Each row was made from one path, in order. Every step used is in the known rows, and no mark comes twice. Write each row's path.
Known rows:
pivos/gazu/puvo/kisi: [ 0.04,  0.08,  0.00,  0.04, -0.02,  0.02,  0.07,  0.03,  0.03, -0.10,
  0.01, -0.37, -0.14,  0.31,  0.11,  0.08, -0.07, -0.01,  0.17, -0.32,
  0.16,  0.23, -0.47,  0.01, -0.05]
fazi/madi/gazu: [-0.13, -0.13, -0.03, -0.01,  0.12, -0.13, -0.15,  0.08, -0.02,  0.05,
 -0.05,  0.55, -0.15,  0.00, -0.13, -0.02,  0.20,  0.07, -0.02,  0.03,
 -0.04,  0.15,  0.11, -0.06,  0.05]
zuval/sizare/madi/gazu: [-0.08, -0.08, -0.06, -0.10, -0.03, -0.01, -0.07, -0.01,  0.00,  0.02,
  0.00,  0.15, -0.08,  0.03, -0.10, -0.01, -0.02,  0.24,  0.05,  0.10,
 -0.06, -0.15,  0.07, -0.12,  0.04]
zuval/sizare/pivos/gazu/puvo: [ 0.03,  0.06, -0.08,  0.20, -0.09,  0.03,  0.00, -0.05,  0.09, -0.02,
  0.09, -0.36,  0.23, -0.11,  0.06,  0.05, -0.17, -0.35,  0.22, -0.11,
 -0.02, -0.11, -0.01,  0.06, -0.03]
pivos/gazu: [-0.16,  0.08, -0.06,  0.15, -0.05, -0.03,  0.06,  0.04,  0.16, -0.08,
  0.02, -0.33, -0.10,  0.23,  0.01,  0.02,  0.03,  0.00, -0.04, -0.07,
 -0.19,  0.37,  0.05,  0.19, -0.03]
madi/gazu: [-0.13, -0.08, -0.03, -0.08, -0.05, -0.05, -0.14,  0.05, -0.04,  0.01,
  0.02,  0.18, -0.18,  0.03, -0.16, -0.02,  0.09,  0.09, -0.03, -0.02,
 -0.14,  0.19,  0.08, -0.06, -0.04]
puvo/kisi: [-0.03,  0.07,  0.04, -0.17, -0.09,  0.01,  0.06,  0.02, -0.03, -0.07,
 -0.08, -0.04, -0.13,  0.32,  0.02,  0.00,  0.00,  0.10, -0.31, -0.11,
  0.00,  0.17, -0.41,  0.09, -0.01]
pivos/gazu/zuval/sizare/madi/fazi: [ 0.03, -0.13, -0.06,  0.15,  0.27,  0.13,  0.18, -0.10,  0.14, -0.06,
  0.04, -0.20,  0.04,  0.22,  0.09,  0.02,  0.22,  0.10,  0.28,  0.20,
 -0.03, -0.10, -0.04,  0.01,  0.11]
fazi/madi: [-0.07,  0.00, -0.04, -0.01,  0.08, -0.12, -0.02,  0.07,  0.03,  0.00,
 -0.06,  0.32, -0.06,  0.06,  0.10, -0.04,  0.14,  0.08, -0.30, -0.01,
 -0.09,  0.10,  0.07,  0.18,  0.08]
sizare/puvo/gazu/pivos: [ 0.02,  0.05,  0.26, -0.02, -0.04,  0.03, -0.03,  0.06, -0.07, -0.01,
  0.00, -0.11, -0.03, -0.33, -0.06,  0.02, -0.21,  0.23, -0.20, -0.18,
  0.20,  0.16,  0.03,  0.06, -0.08]
gazu/puvo/kisi: [ 0.14,  0.07,  0.02, -0.19, -0.08,  0.02,  0.00,  0.03, -0.11, -0.04,
  0.00, -0.08, -0.14,  0.15,  0.15,  0.03, -0.05,  0.10, -0.10, -0.31,
  0.18, -0.02, -0.46, -0.01, -0.04]
sizare/puvo: [-0.09,  0.05, -0.01, -0.07, -0.10, -0.01, -0.08,  0.03, -0.03, -0.03,
  0.11, -0.04, -0.03, -0.42,  0.22, -0.01, -0.14,  0.26, -0.29,  0.01,
  0.06,  0.00, -0.04,  0.16, -0.03]
sizare/pivos: [-0.10,  0.04,  0.02,  0.01, -0.14, -0.02, -0.01,  0.02, -0.04, -0.01,
  0.01, -0.03, -0.07, -0.28,  0.03, -0.03, -0.13, -0.27, -0.30, -0.05,
 -0.18,  0.00,  0.00,  0.19,  0.00]
puvo/sizare: [-0.04,  0.07, -0.07, -0.11, -0.09,  0.00,  0.04,  0.06,  0.06,  0.00,
 -0.06, -0.02, -0.04,  0.39, -0.01, -0.02, -0.17, -0.08, -0.32, -0.11,
 -0.06,  0.40,  0.19,  0.15, -0.04]
gazu/zuval: [ 0.06,  0.09,  0.00, -0.08, -0.05, -0.02,  0.03, -0.02, -0.06, -0.01,
  0.01, -0.08, -0.01,  0.06,  0.10, -0.05,  0.26,  0.11, -0.12,  0.13,
 -0.21, -0.07,  0.01,  0.07, -0.04]
sizare/pivos/gazu/puvo: [-0.02,  0.05, -0.01,  0.22, -0.07,  0.00,  0.00,  0.04,  0.03, -0.04,
  0.10, -0.35, -0.06, -0.27,  0.13,  0.06, -0.19, -0.36,  0.18, -0.27,
  0.00,  0.04, -0.04,  0.10, -0.04]
fazi/madi/gazu/zuval/sizare: [ 0.08, -0.10, -0.06, -0.02,  0.14, -0.10, -0.11, -0.06, -0.03,  0.08,
 -0.06,  0.49,  0.23,  0.16, -0.13, -0.06,  0.44,  0.07,  0.23,  0.35,
 -0.07, -0.21,  0.12, -0.21,  0.05]
fazi/madi/gazu/zuval/sizare/puvo/kisi: [ 0.10, -0.11,  0.04, -0.12,  0.13, -0.04, -0.11, -0.05, -0.10,  0.04,
 -0.08,  0.50,  0.23, -0.11,  0.00,  0.01,  0.24,  0.22,  0.27,  0.37,
  0.35, -0.28, -0.41, -0.31,  0.05]
puvo/gazu: [-0.11,  0.06, -0.04, -0.11, -0.09,  0.01,  0.06,  0.07,  0.08, -0.01,
 -0.07, -0.04, -0.07,  0.29, -0.07, -0.02,  0.00,  0.17, -0.42, -0.12,
 -0.04,  0.46,  0.13,  0.06, -0.06]
sizare/pivos/gazu/zuval: [-0.04,  0.07,  0.04,  0.24, -0.06, -0.01,  0.11, -0.04,  0.04, -0.03,
  0.03, -0.37,  0.02, -0.15,  0.05,  0.02,  0.06, -0.37,  0.18,  0.12,
 -0.20,  0.04, -0.02,  0.10, -0.03]
lofom/madi: [-0.06,  0.08, -0.05, -0.04,  0.04,  0.00,  0.00,  0.06,  0.03, -0.01,
  0.02,  0.17, -0.31, -0.04, -0.05, -0.02, -0.11,  0.18, -0.32, -0.28,
 -0.10, -0.16,  0.02,  0.09,  0.01]
sizare/pivos/gazu: [-0.18,  0.04,  0.00,  0.24, -0.08, -0.02,  0.07,  0.02,  0.10, -0.06,
  0.02, -0.32, -0.08, -0.12,  0.00,  0.03, -0.15, -0.37, -0.03, -0.06,
 -0.17,  0.23,  0.00,  0.21, -0.01]
zuval/sizare/pivos: [-0.03,  0.06, -0.05,  0.00, -0.15,  0.01,  0.00, -0.06,  0.02,  0.01,
 -0.03, -0.05,  0.22, -0.11, -0.03, -0.03, -0.10, -0.24, -0.26,  0.09,
 -0.18, -0.16,  0.03,  0.15,  0.01]

Which path is each row?
[ 0.00, -0.15, -0.07,  0.12,  0.26,  0.13,  0.15,  0.06,  0.10, -0.05,
  0.08, -0.15, -0.29,  0.22,  0.18,  0.08, -0.29, -0.12,  0.24, -0.38,
  0.31,  0.33,  0.07,  0.04,  0.06] | pivos/gazu/puvo/sizare/madi/fazi
[ 0.05,  0.10, -0.09,  0.13, -0.02,  0.01,  0.10, -0.10,  0.15, -0.04,
  0.01, -0.39,  0.28,  0.38,  0.00, -0.02,  0.27,  0.02,  0.21,  0.25,
 -0.22,  0.02,  0.04,  0.04, -0.03] | pivos/gazu/zuval/sizare
[ 0.03, -0.15, -0.01,  0.01,  0.09, -0.08, -0.14,  0.11, -0.11,  0.11,
 -0.03,  0.54, -0.08, -0.19, -0.05,  0.02, -0.22, -0.51,  0.19, -0.22,
  0.27,  0.09,  0.17, -0.16,  0.03] | fazi/madi/gazu/puvo/sizare/pivos
[ 0.05, -0.06,  0.24, -0.03,  0.05,  0.02, -0.02,  0.08, -0.12,  0.03,
 -0.06,  0.10, -0.32,  0.07, -0.26,  0.01, -0.29, -0.05,  0.19, -0.22,
  0.05,  0.07,  0.17, -0.07, -0.01] | puvo/sizare/madi/gazu/pivos
[ 0.05, -0.06,  0.00, -0.01, -0.08,  0.00, -0.08, -0.08, -0.09,  0.07,
  0.00,  0.14,  0.22, -0.18, -0.20, -0.03,  0.17, -0.28,  0.22,  0.31,
 -0.16, -0.31,  0.04, -0.20, -0.02] | madi/gazu/zuval/sizare/pivos
[ 0.04, -0.11,  0.24,  0.08,  0.17, -0.12, -0.16,  0.08, -0.12,  0.05,
 -0.07,  0.48, -0.17, -0.10, -0.29, -0.01,  0.16,  0.00,  0.17, -0.09,
 -0.05, -0.04,  0.10, -0.04,  0.03] | fazi/madi/gazu/pivos
[-0.13,  0.04, -0.01, -0.09, -0.09,  0.02, -0.02,  0.07,  0.03, -0.02,
  0.01, -0.04, -0.02, -0.21,  0.10,  0.01, -0.17,  0.31, -0.39, -0.06,
  0.22,  0.35,  0.05,  0.04, -0.06] | sizare/puvo/gazu
[-0.01,  0.06, -0.08,  0.13, -0.04, -0.01,  0.00,  0.04,  0.08, -0.05,
  0.11, -0.35, -0.09,  0.08,  0.15,  0.04, -0.02,  0.00,  0.15, -0.27,
 -0.01,  0.17, -0.01,  0.08, -0.07] | pivos/gazu/puvo
[ 0.05, -0.11,  0.00,  0.05,  0.10, -0.09, -0.10, -0.07, -0.07,  0.11,
 -0.07,  0.50,  0.26, -0.19, -0.14, -0.03,  0.28, -0.30,  0.24,  0.35,
 -0.05, -0.33,  0.08, -0.19,  0.07] | fazi/madi/gazu/zuval/sizare/pivos
[ 0.02, -0.09, -0.01, -0.10,  0.00, -0.02, -0.12,  0.07, -0.15,  0.02,
  0.11,  0.13, -0.37, -0.30,  0.09,  0.02, -0.10,  0.22,  0.20, -0.23,
  0.12, -0.20, -0.01, -0.18,  0.00] | sizare/madi/gazu/puvo
[ 0.05, -0.13, -0.03, -0.02,  0.14, -0.08, -0.17, -0.05, -0.07,  0.07,
  0.03,  0.50,  0.29, -0.34,  0.03, -0.02,  0.28,  0.23,  0.25,  0.42,
  0.18, -0.33,  0.03, -0.23,  0.04] | fazi/madi/gazu/zuval/sizare/puvo
[ 0.06, -0.04,  0.24,  0.03,  0.14, -0.01, -0.13,  0.06, -0.12,  0.03,
  0.00,  0.32, -0.42, -0.21, -0.42, -0.02, -0.09,  0.09,  0.14, -0.37,
 -0.08, -0.29,  0.03, -0.14, -0.02] | lofom/madi/gazu/pivos
[ 0.10,  0.08,  0.00,  0.00, -0.11,  0.01,  0.03, -0.11, -0.04,  0.03,
 -0.01, -0.08,  0.33, -0.13,  0.02, -0.04,  0.13, -0.25, -0.06,  0.27,
 -0.20, -0.36,  0.00,  0.04,  0.00] | gazu/zuval/sizare/pivos
[ 0.11,  0.08, -0.02, -0.09, -0.03,  0.02,  0.09, -0.09, -0.01,  0.00,
 -0.01, -0.14,  0.12,  0.06,  0.16, -0.04,  0.16,  0.25, -0.03,  0.25,
 -0.13, -0.42,  0.00,  0.02,  0.04] | gazu/zuval/sizare/madi
[ 0.08,  0.10, -0.07, -0.13, -0.07,  0.04,  0.10, -0.07,  0.07,  0.03,
 -0.08, -0.09,  0.31,  0.45, -0.07, -0.04,  0.24,  0.17, -0.17,  0.20,
 -0.07,  0.12,  0.13, -0.10, -0.05] | puvo/gazu/zuval/sizare
[-0.06,  0.05, -0.02, -0.02, -0.13,  0.01,  0.05,  0.05,  0.01,  0.01,
 -0.05, -0.02, -0.01,  0.05, -0.02, -0.01, -0.34, -0.47, -0.31, -0.09,
 -0.04,  0.26,  0.16,  0.18, -0.01] | puvo/sizare/pivos
[ 0.09, -0.06,  0.20, -0.01,  0.03,  0.00, -0.08, -0.03, -0.10,  0.02,
 -0.02,  0.06, -0.08, -0.09, -0.28, -0.01, -0.04,  0.16,  0.23, -0.01,
 -0.08, -0.35,  0.04, -0.11,  0.02] | zuval/sizare/madi/gazu/pivos
[ 0.00,  0.07, -0.07,  0.09,  0.01,  0.03,  0.11,  0.07,  0.10, -0.06,
  0.05, -0.39, -0.22,  0.22,  0.22,  0.08, -0.37, -0.07,  0.19, -0.34,
  0.19,  0.27,  0.11,  0.07, -0.01] | pivos/gazu/puvo/sizare/madi
[ 0.02,  0.07, -0.06,  0.15, -0.03,  0.03,  0.02, -0.11,  0.13, -0.06,
  0.10, -0.40,  0.35, -0.11,  0.17,  0.02,  0.09,  0.16,  0.23,  0.32,
  0.02, -0.11, -0.04,  0.01, -0.05] | pivos/gazu/zuval/sizare/puvo
[ 0.11, -0.14, -0.03, -0.07,  0.22,  0.11,  0.12, -0.11, -0.02, -0.01,
  0.02,  0.10,  0.05,  0.06,  0.13, -0.03,  0.23,  0.20,  0.01,  0.21,
 -0.02, -0.35, -0.05, -0.01,  0.12] | gazu/zuval/sizare/madi/fazi
[ 0.06,  0.07,  0.00, -0.04, -0.11,  0.04,  0.10, -0.08,  0.03,  0.06,
 -0.10, -0.10,  0.33,  0.09, -0.09, -0.02,  0.08, -0.20, -0.16,  0.21,
 -0.04, -0.02,  0.09, -0.06, -0.02] | puvo/gazu/zuval/sizare/pivos
[-0.15, -0.09, -0.01, -0.09, -0.01, -0.03, -0.05,  0.06, -0.08,  0.00,
  0.02,  0.16, -0.37, -0.14, -0.04,  0.00, -0.05,  0.23,  0.01, -0.04,
 -0.06, -0.01,  0.04, -0.07,  0.02] | sizare/madi/gazu
[ 0.08,  0.09,  0.00,  0.05, -0.03,  0.06,  0.09, -0.11,  0.08, -0.09,
  0.00, -0.39,  0.30,  0.12,  0.13,  0.04,  0.06,  0.15,  0.25,  0.27,
  0.21, -0.06, -0.48, -0.06, -0.04] | pivos/gazu/zuval/sizare/puvo/kisi
[ 0.08,  0.05, -0.03, -0.04, -0.12,  0.03,  0.00,  0.06, -0.08,  0.04,
  0.03, -0.05,  0.00, -0.12,  0.12,  0.02, -0.39, -0.47, -0.11, -0.31,
  0.13,  0.08,  0.11,  0.08, -0.04] | gazu/puvo/sizare/pivos
[-0.07,  0.05, -0.08, -0.12, -0.09,  0.05, -0.02, -0.01,  0.11,  0.00,
  0.00, -0.06,  0.28, -0.05,  0.04,  0.00, -0.14,  0.32, -0.34,  0.09,
  0.21,  0.19,  0.08,  0.00, -0.05] | zuval/sizare/puvo/gazu
[ 0.07, -0.13, -0.03, -0.11,  0.23,  0.15,  0.19, -0.08,  0.05,  0.03,
 -0.07,  0.09,  0.06,  0.28,  0.02, -0.02,  0.19,  0.24, -0.08,  0.15,
  0.14, -0.01,  0.04, -0.12,  0.10] | puvo/gazu/zuval/sizare/madi/fazi
